Each row was made from one small tree. Brackets hold a mark, then the marks that hang from it, in the order of their numbers. Every link used is in the known rows. Write each row's tree.
Known rows
[Z14 Z217 [Z332 Z233]]: [-2.94  1.92 -0.54 -0.59 -0.43  2.82  0.16  1.01 -3.58  0.24  0.64 -0.36
 -1.31 -0.04  3.13  1.69 -0.97  0.60  0.32  3.39  0.90  0.47 -1.35  0.15
  2.78  2.11  1.17  4.14]
[Z217 Z356]: [-0.64  0.94 -0.07  0.31 -1.00  3.67  1.28  1.44 -2.65 -1.54 -0.52  0.33
 -0.39  0.36  1.69 -0.66  2.62 -0.27 -1.20  1.43 -0.72  0.44  0.70  0.45
  3.69 -0.89  1.08  3.56]
[Z14 [Z332 Z168]]: [-0.50  2.17 -0.19  0.03 -1.69  3.53  0.35  0.59 -3.33  1.15  0.12  0.22
 -0.29  0.00  2.02  0.53 -0.45 -0.23 -0.26  1.62  0.06  0.46 -0.57  0.69
  3.00  1.53  1.14  3.56]
[Z233 [Z217 [Z356 Z658]] [Z757 [Z14 [Z332 Z168]]]]: [-1.08  3.23 -1.94  0.19 -2.04  2.54  3.08  1.03 -3.90  2.46 -0.31 -3.22
  2.58 -2.15  0.25  1.69 -1.17 -0.24 -1.49  2.66  1.77  0.04  2.26 -1.70
  2.62 -0.21  2.59  5.08]
[Z332 [Z168 [Z757 Z14]] [Z233 [Z217 [Z356 Z658]]]]: [-0.63  3.10 -1.21  0.86 -2.03  2.58  2.86  1.13 -2.08 -0.54  0.08 -1.97
  1.40 -0.65  0.27  0.30 -0.56 -0.09  0.14  1.08  0.94  0.59  2.86 -3.63
  1.63 -0.21  2.42  5.07]
[Z168 [Z332 [Z14 Z217]]]: [-1.40  2.38 -0.38 -0.41 -0.67  3.34  0.08  1.44 -2.84  0.51 -0.26 -1.53
 -3.08 -0.02  1.79  0.02 -1.03  0.15 -1.13  3.87  0.50  0.34 -0.17 -0.25
  2.34  0.36  0.96  4.44]
[Z332 Z14 Z168 [Z233 Z217 Z757]]: [ 1.50  3.30 -0.96 -0.31 -2.11  3.07  1.47  0.45 -2.87 -0.38 -0.63 -2.30
  0.34 -1.74  0.97  1.24  0.03  0.08  1.56  2.89  1.06 -1.52 -0.29 -3.80
  1.94  0.30  1.11  4.08]
[Z757 Z14 [Z233 [Z217 [Z356 Z658]]]]: [-2.93  2.53 -1.01  0.64 -1.29  1.87  1.95  2.09 -2.01 -0.13  0.47 -2.24
  0.87 -1.37 -0.07  1.15 -0.83 -0.17 -0.70  0.61 -0.40  0.43  3.08 -1.82
  1.98 -0.79  1.96  5.54]
[Z168 Z332 [Z757 [Z14 [Z217 Z356]]]]: [-0.84  1.96 -0.94  0.43  0.02  3.35  1.43  1.02 -3.23 -0.14 -0.39 -1.32
 -1.15 -0.89  1.14 -1.21  1.21 -0.14 -3.48  4.14  0.85  0.85  1.88  0.02
  2.93 -1.52  2.38  4.89]
[Z14 Z217]: [-1.82  1.42  0.32 -0.22 -0.21  3.54  1.36  1.22 -3.16 -0.99  0.10 -0.97
 -1.74  0.11  2.04  0.21  0.26  0.11 -0.08  2.96 -0.07  1.15 -0.42  0.20
  3.85  1.00  0.74  4.28]
[Z14 [Z217 [Z233 Z757] Z356] Z332]: [-1.30  2.07 -1.67 -0.60 -0.01  2.89  1.85  1.76 -3.68  1.27 -0.04 -0.86
  0.94 -1.95  2.88  1.74  1.03  0.47 -1.57  4.25  1.96 -0.48 -0.07 -0.63
  3.50  0.55  2.79  4.20]
[Z168 Z332]: [-1.30  1.50  0.36 -0.19 -0.86  3.28 -0.34  1.23 -2.63  0.45  0.05 -0.18
 -1.62  1.07  1.23 -0.03  0.64 -0.37 -1.18  2.44 -0.45  0.25 -0.17  1.35
  3.43  0.56  0.51  3.62]
[Z168 [Z332 [Z14 [Z217 [Z356 Z658]]] [Z233 Z757]]]: [-1.07  2.71 -1.51 -0.34 -0.37  2.32  1.54  2.34 -2.93  1.00 -0.51 -2.68
 -1.26 -0.35  1.19  1.54 -1.31  0.14 -0.67  3.66  1.88  0.00  0.23 -2.47
  1.50  0.01  2.02  4.95]
[Z332 Z14 Z168 [Z233 [Z217 Z356] Z757]]: [ 1.70  3.01 -1.78  0.13 -2.25  3.25  2.36  1.08 -2.95 -1.00 -0.95 -1.70
  1.16 -2.07  1.30  1.11  1.19  0.06  0.69  2.57  1.22 -1.58  0.55 -3.99
  1.52 -0.96  1.99  4.14]
[Z233 Z217 [Z757 Z14]]: [-0.31  2.31 -0.42 -0.38 -0.95  2.98  1.61 -0.06 -3.34 -0.24 -0.54 -3.38
  0.75 -1.94  0.15  0.24  1.55 -0.15 -1.34  3.85  0.39 -1.05  1.10 -0.92
  4.07 -0.93  0.74  4.35]
[Z168 [Z332 [Z14 [Z217 [Z356 Z658]]]] [Z757 Z233]]: [-1.01  3.12 -1.04  0.14 -0.51  1.97  1.62  2.82 -2.37  2.27  0.08 -1.99
 -1.93 -0.78  0.25  0.21 -3.18  0.04 -1.78  2.14  1.24  1.29  1.89 -2.07
  1.66 -0.45  2.66  5.48]
[Z332 Z14 Z168 Z233]: [ 0.95  2.56 -0.11  0.28 -1.67  3.47 -0.33  0.48 -1.64 -1.81 -0.47 -0.07
 -1.45  0.15  1.97 -0.19  0.63 -0.08  1.46  0.86 -0.41 -0.72 -0.80 -2.39
  1.09  0.54  0.82  3.68]
[Z757 [Z14 Z332] Z233]: [-1.91  2.33 -0.39  0.04 -0.51  2.32 -1.19  0.31 -2.53  0.64  0.38 -0.54
 -0.57 -1.52  1.18  0.31 -0.03 -0.10 -1.77  1.59 -0.74 -0.54  0.38  0.80
  2.25  0.09  1.29  4.35]
[Z233 Z217 Z757]: [-0.21  2.00 -0.14 -0.74 -1.28  3.11  2.17  0.81 -3.78  0.55 -0.31 -2.63
  0.59 -1.19  0.49  0.95  0.73 -0.03 -0.22  3.77  0.65 -0.64  0.27 -0.73
  4.89  0.07  0.49  3.85]
[Z217 [Z233 Z757] [Z356 Z658]]: [-0.59  1.91 -0.52 -0.20 -0.45  2.42  2.06  2.23 -1.75  0.58 -0.25 -1.35
  1.17 -0.09  0.97  0.97  1.25 -0.21 -0.64  1.37  0.67 -0.20  1.01 -1.70
  3.48  0.18  1.97  3.99]
[Z217 [Z233 [Z757 [Z14 Z332]]] Z356]: [-0.39  2.21 -1.58 -0.22 -0.35  2.71  0.29  0.60 -2.60  0.64 -0.54 -0.84
  1.64 -2.11  1.90  0.35  2.87  0.05 -3.01  3.13  0.88 -1.72  1.11 -0.42
  2.90 -0.99  2.57  3.88]
[Z332 Z14 Z168 [Z233 [Z217 Z356]]]: [ 0.20  2.79 -1.49  0.54 -2.75  3.40  1.81  1.46 -2.24 -1.76 -0.37 -0.46
  0.22 -0.98  1.96  0.72  0.67  0.14  1.15  1.47  0.35 -0.75  1.10 -3.47
  0.93 -0.43  1.81  4.20]

Which tree is each row?
[ 0.48  2.58 -0.16  0.56 -0.36  3.85  1.70 -0.15 -2.88 -0.99 -0.21 -1.63
 -0.88 -1.18  1.07 -1.23  0.27 -0.19 -0.91  2.95  0.46  1.19  0.75 -1.33
  2.78  0.12  1.79  4.90] -> [Z332 [Z168 [Z757 [Z14 Z217]]]]
[-2.78  3.44 -1.84  0.77 -2.14  1.88  2.02  1.84 -2.83  1.94  0.78 -1.66
  1.82 -2.07  0.48  2.14 -2.59 -0.17 -0.64  0.54  0.57  0.60  2.66 -1.78
  0.94  0.35  2.83  5.67] -> [Z757 [Z14 [Z332 Z168]] [Z233 [Z217 [Z356 Z658]]]]
[ 0.62  3.48 -1.18  0.37 -2.83  2.63  2.85  1.76 -2.14  0.37 -0.29 -1.84
  0.33 -0.47  0.57  0.26 -1.84  0.16  0.92  1.00  1.36  0.30  2.20 -4.59
  1.54 -0.02  2.18  4.60] -> [Z332 Z14 [Z168 Z757] [Z233 [Z217 [Z356 Z658]]]]
[-1.68  3.38 -1.29  0.35 -1.88  2.47  0.46  0.52 -3.10  1.28  0.85 -1.28
  0.89 -2.55  0.96  1.66 -1.49 -0.08 -0.38  1.74  0.09 -0.34  1.21 -1.08
  1.41  0.76  2.03  5.06] -> [Z757 [Z14 [Z332 Z168]] [Z233 Z217]]
[ 0.53  1.53 -0.69 -0.20 -0.31  3.12  1.42  1.52 -2.15 -0.81 -0.55 -0.32
  1.09 -0.97  1.73  0.41  3.47 -0.14 -1.15  2.30  0.33 -1.10  0.44 -1.27
  3.58 -0.69  1.97  3.50] -> [Z217 [Z233 Z757] Z356]
[-1.56  2.43 -1.45 -0.03 -0.60  3.11  0.51  2.46 -1.88 -0.13 -0.10 -0.32
 -1.66 -0.66  2.75  0.50  0.36  0.34 -1.49  3.18  0.76 -0.24  0.97 -1.57
  1.32 -0.17  2.58  4.51] -> [Z168 [Z332 [Z14 [Z217 Z233 Z356]]]]
[ 0.53  2.67 -1.05  1.24 -0.14  3.30  2.06  0.92 -2.52 -1.46 -0.03 -0.66
  0.09 -2.47  0.95 -0.60  0.71 -0.31 -1.34  1.61  0.24  1.02  1.66 -2.26
  1.52 -1.26  3.12  5.58] -> [Z332 [Z168 [Z757 [Z14 [Z217 Z356]] Z233]]]
[-0.58  2.44 -1.10 -0.28 -0.40  2.47  2.24  1.90 -2.80 -0.36 -0.70 -2.74
 -0.77 -0.71  1.41  1.09 -0.50  0.33  0.19  2.85  1.47  0.05  0.14 -3.13
  2.08 -0.23  1.80  4.80] -> [Z332 [Z14 [Z217 [Z356 Z658]]] [Z233 Z757]]
[-0.46  2.63 -1.06 -0.39 -0.51  3.12  1.22  0.51 -4.17  0.86  0.14 -1.15
  0.20 -1.37  2.45  2.34 -0.75  0.22  0.76  3.89  1.90 -0.03 -2.06 -1.32
  2.53  2.07  1.88  4.33] -> [Z14 Z217 [Z332 Z168 [Z233 Z757]]]
[ 0.62  3.00 -0.22  0.28 -1.81  2.78  2.16  1.13 -2.76  0.70  0.63 -0.90
  0.49 -1.64  0.16  0.66 -1.40 -0.21  0.80  1.38  0.25  0.44  1.04 -2.16
  2.95  0.62  1.75  4.56] -> [Z332 [Z168 [Z757 [Z233 Z217]]]]
[-1.15  1.94 -1.64  0.18  0.50  2.90  0.84  0.98 -3.27 -1.18 -0.47 -1.79
 -0.25 -1.39  1.60  0.95  2.23 -0.08 -2.02  4.66  1.10 -0.66  0.26 -1.06
  1.78 -1.04  2.25  4.94] -> [Z168 [Z332 [Z233 [Z757 [Z14 [Z217 Z356]]]]]]
[-4.10  2.58 -1.54  0.08 -0.25  2.25  1.24  2.01 -2.24  1.05  0.63 -1.40
  0.22 -0.82  2.39  1.28 -1.05  0.44 -1.70  2.31  1.11  0.81  1.95 -0.93
  1.92  0.97  2.93  5.23] -> [Z757 [Z14 [Z217 Z233 [Z356 Z658]] Z332]]
[-2.64  1.85 -0.53  0.04 -2.00  2.72  3.13  2.48 -2.87  0.37  0.15 -1.84
  0.48  0.40  0.70  1.01 -0.83 -0.01 -0.19  1.38  0.28  1.12  2.32 -1.05
  3.64  0.23  1.25  4.47] -> [Z233 [Z217 [Z356 Z658]]]
[-1.41  3.19 -1.47  0.10 -2.66  2.33  2.88  1.80 -3.43  2.38  0.54 -1.08
  1.61 -0.35  1.16  1.67 -2.73  0.25  0.47  1.67  2.03  0.97  1.73 -2.45
  2.48  1.41  2.53  4.43] -> [Z14 [Z332 [Z168 Z757] [Z233 [Z217 [Z356 Z658]]]]]
[-2.54  2.87 -1.41 -0.12 -2.39  2.05  1.25  2.67 -2.15  1.05  0.02 -1.86
 -0.78  0.46  0.95  1.45 -1.86  0.22 -0.09  2.01  0.95 -0.25  1.93 -2.49
  1.23  0.12  1.57  4.59] -> [Z168 [Z332 Z14 [Z233 [Z217 [Z356 Z658]]]]]
[ 0.07  2.83 -1.44 -0.16 -2.20  2.76  1.07  1.63 -2.67  0.55 -0.43 -1.09
 -0.70 -0.66  1.07 -0.23 -0.15  0.27 -1.29  3.40  1.29 -0.98  1.83 -2.32
  2.15 -1.24  1.84  3.95] -> [Z168 [Z332 Z14 [Z233 [Z217 Z356]]] Z757]
[ 0.23  2.59 -0.25  0.21 -1.14  3.90  1.24  0.89 -2.65 -1.00 -0.47 -1.25
 -2.04 -0.66  2.01 -0.14 -0.80  0.02  0.59  2.26  0.25  0.77 -0.36 -1.90
  1.94  0.68  1.32  4.55] -> [Z332 [Z14 Z217] Z168]
[-3.11  2.17 -0.82  0.79  0.19  2.22  1.64  2.09 -2.07 -0.89  0.49 -1.95
 -0.57 -1.16  0.82  0.75 -0.79 -0.11 -1.00  1.00 -0.28  1.46  1.89 -1.42
  1.52 -0.30  2.30  5.99] -> [Z757 [Z14 [Z217 [Z356 Z658]]] Z233]
[-0.34  2.70 -1.55  0.19 -0.91  3.41  2.25  1.64 -3.09  1.25  0.37  0.47
  0.71 -1.39  2.88  0.62 -0.39  0.32 -0.97  2.82  1.95  0.90  0.77 -1.60
  2.54  1.09  3.54  4.38] -> [Z14 [Z217 Z233 Z356] [Z332 [Z168 Z757]]]
[-1.19  3.01 -1.56 -0.40 -0.26  2.23  1.75  2.79 -2.18  1.96 -0.32 -2.60
 -0.65 -0.81  1.30  1.44 -1.10  0.19 -1.42  3.47  2.07 -0.14  1.18 -2.67
  1.85  0.16  2.80  4.93] -> [Z168 [Z332 [Z14 [Z217 [Z233 Z757] [Z356 Z658]]]]]
[-1.14  2.02 -0.82 -0.30 -1.55  2.57  3.76  2.18 -3.56  1.19 -0.34 -3.18
  1.48 -0.68  0.06  1.35 -0.20 -0.11 -0.56  2.49  1.10  0.31  1.78 -1.50
  4.39 -0.33  1.43  4.46] -> [Z233 [Z217 [Z356 Z658]] Z757]
[-2.69  2.57 -1.74  0.26 -1.50  2.23  0.92  1.26 -3.20  0.69  0.52 -1.05
  1.17 -2.71  1.24  1.25  0.00  0.15 -2.08  2.13  0.11 -0.56  2.24 -0.27
  2.17 -1.04  2.32  4.92] -> [Z757 [Z14 Z332] [Z233 [Z217 Z356]]]
[ 1.48  2.08 -0.09  0.03 -0.81  3.38  0.79  0.29 -2.66 -1.18 -0.39 -0.56
  0.39 -0.40  1.33  0.88  1.70 -0.40  1.32  1.91  0.33 -0.66 -1.61 -1.70
  2.62  0.82  0.98  3.60] -> [Z332 Z168 [Z233 Z757]]
[ 0.40  2.43 -0.47 -0.73 -0.15  2.98  0.73  0.58 -3.02 -1.18 -0.69 -2.31
 -1.65 -1.25  1.91  0.66  0.43  0.40  0.44  4.02  1.03 -0.88 -1.32 -2.39
  2.46  0.13  0.98  4.24] -> [Z332 [Z14 Z217] [Z233 Z757]]
[ 0.67  3.00 -1.30  1.11 -1.67  2.90  2.39  0.90 -2.48 -0.69  0.10 -1.02
  1.46 -2.79  0.01 -0.16  0.70 -0.35 -1.10  1.23  0.10  0.07  2.89 -2.72
  1.82 -1.59  2.75  5.16] -> [Z332 [Z168 [Z757 Z14 [Z233 [Z217 Z356]]]]]
[-2.73  2.18 -1.52  0.40 -0.02  2.55  0.69  1.25 -3.29 -0.06  0.38 -0.57
 -0.21 -2.43  2.15  0.95  0.02  0.21 -2.32  2.61  0.26  0.38  1.08  0.20
  1.70 -0.57  2.71  5.34] -> [Z757 [Z14 [Z217 Z356] Z332] Z233]
[-0.05  1.66 -0.92 -0.28 -1.45  3.26  3.06  1.45 -3.91 -0.09 -0.62 -1.92
  1.40 -1.51  0.81  0.86  1.92 -0.06 -1.07  3.40  0.70 -0.61  1.18 -0.92
  4.51 -1.19  1.36  3.92] -> [Z233 [Z217 Z356] Z757]
[-0.64  2.41 -0.72 -0.39 -0.85  2.58  0.98 -0.09 -2.89 -1.15 -0.25 -2.78
  0.80 -1.75  0.71  0.90  1.70  0.08 -0.10  3.73  0.47 -1.67  0.50 -1.87
  3.02 -0.38  0.76  4.28] -> [Z332 [Z233 Z217 [Z757 Z14]]]
[ 0.39  2.30  0.31  0.29 -0.13  2.59 -0.17  0.07 -1.83 -0.68  0.01 -0.95
 -0.80 -1.39  0.07 -1.41  1.17 -0.31 -1.71  1.39 -0.84 -0.19  1.12 -0.56
  3.03 -1.06  1.26  4.35] -> [Z168 [Z757 Z14 Z233]]
[-2.41  2.16 -1.46 -0.54 -0.20  2.17  2.27  1.99 -4.05  1.71  0.10 -1.96
  0.50 -0.62  1.97  2.41 -1.32  0.42 -0.36  3.45  2.18  0.65 -0.33 -1.11
  3.05  1.23  2.16  4.69] -> [Z14 [Z217 [Z356 Z658]] [Z332 [Z233 Z757]]]
[-2.23  2.76 -1.01  0.64  0.25  1.93  1.57  2.16 -2.38  1.35  0.47 -2.08
 -0.86 -1.02 -0.02  0.27 -1.84 -0.23 -2.52  2.31  0.79  1.48  2.40 -1.28
  1.81 -0.69  2.89  5.95] -> [Z168 Z332 [Z757 [Z14 [Z217 [Z356 Z658]]] Z233]]
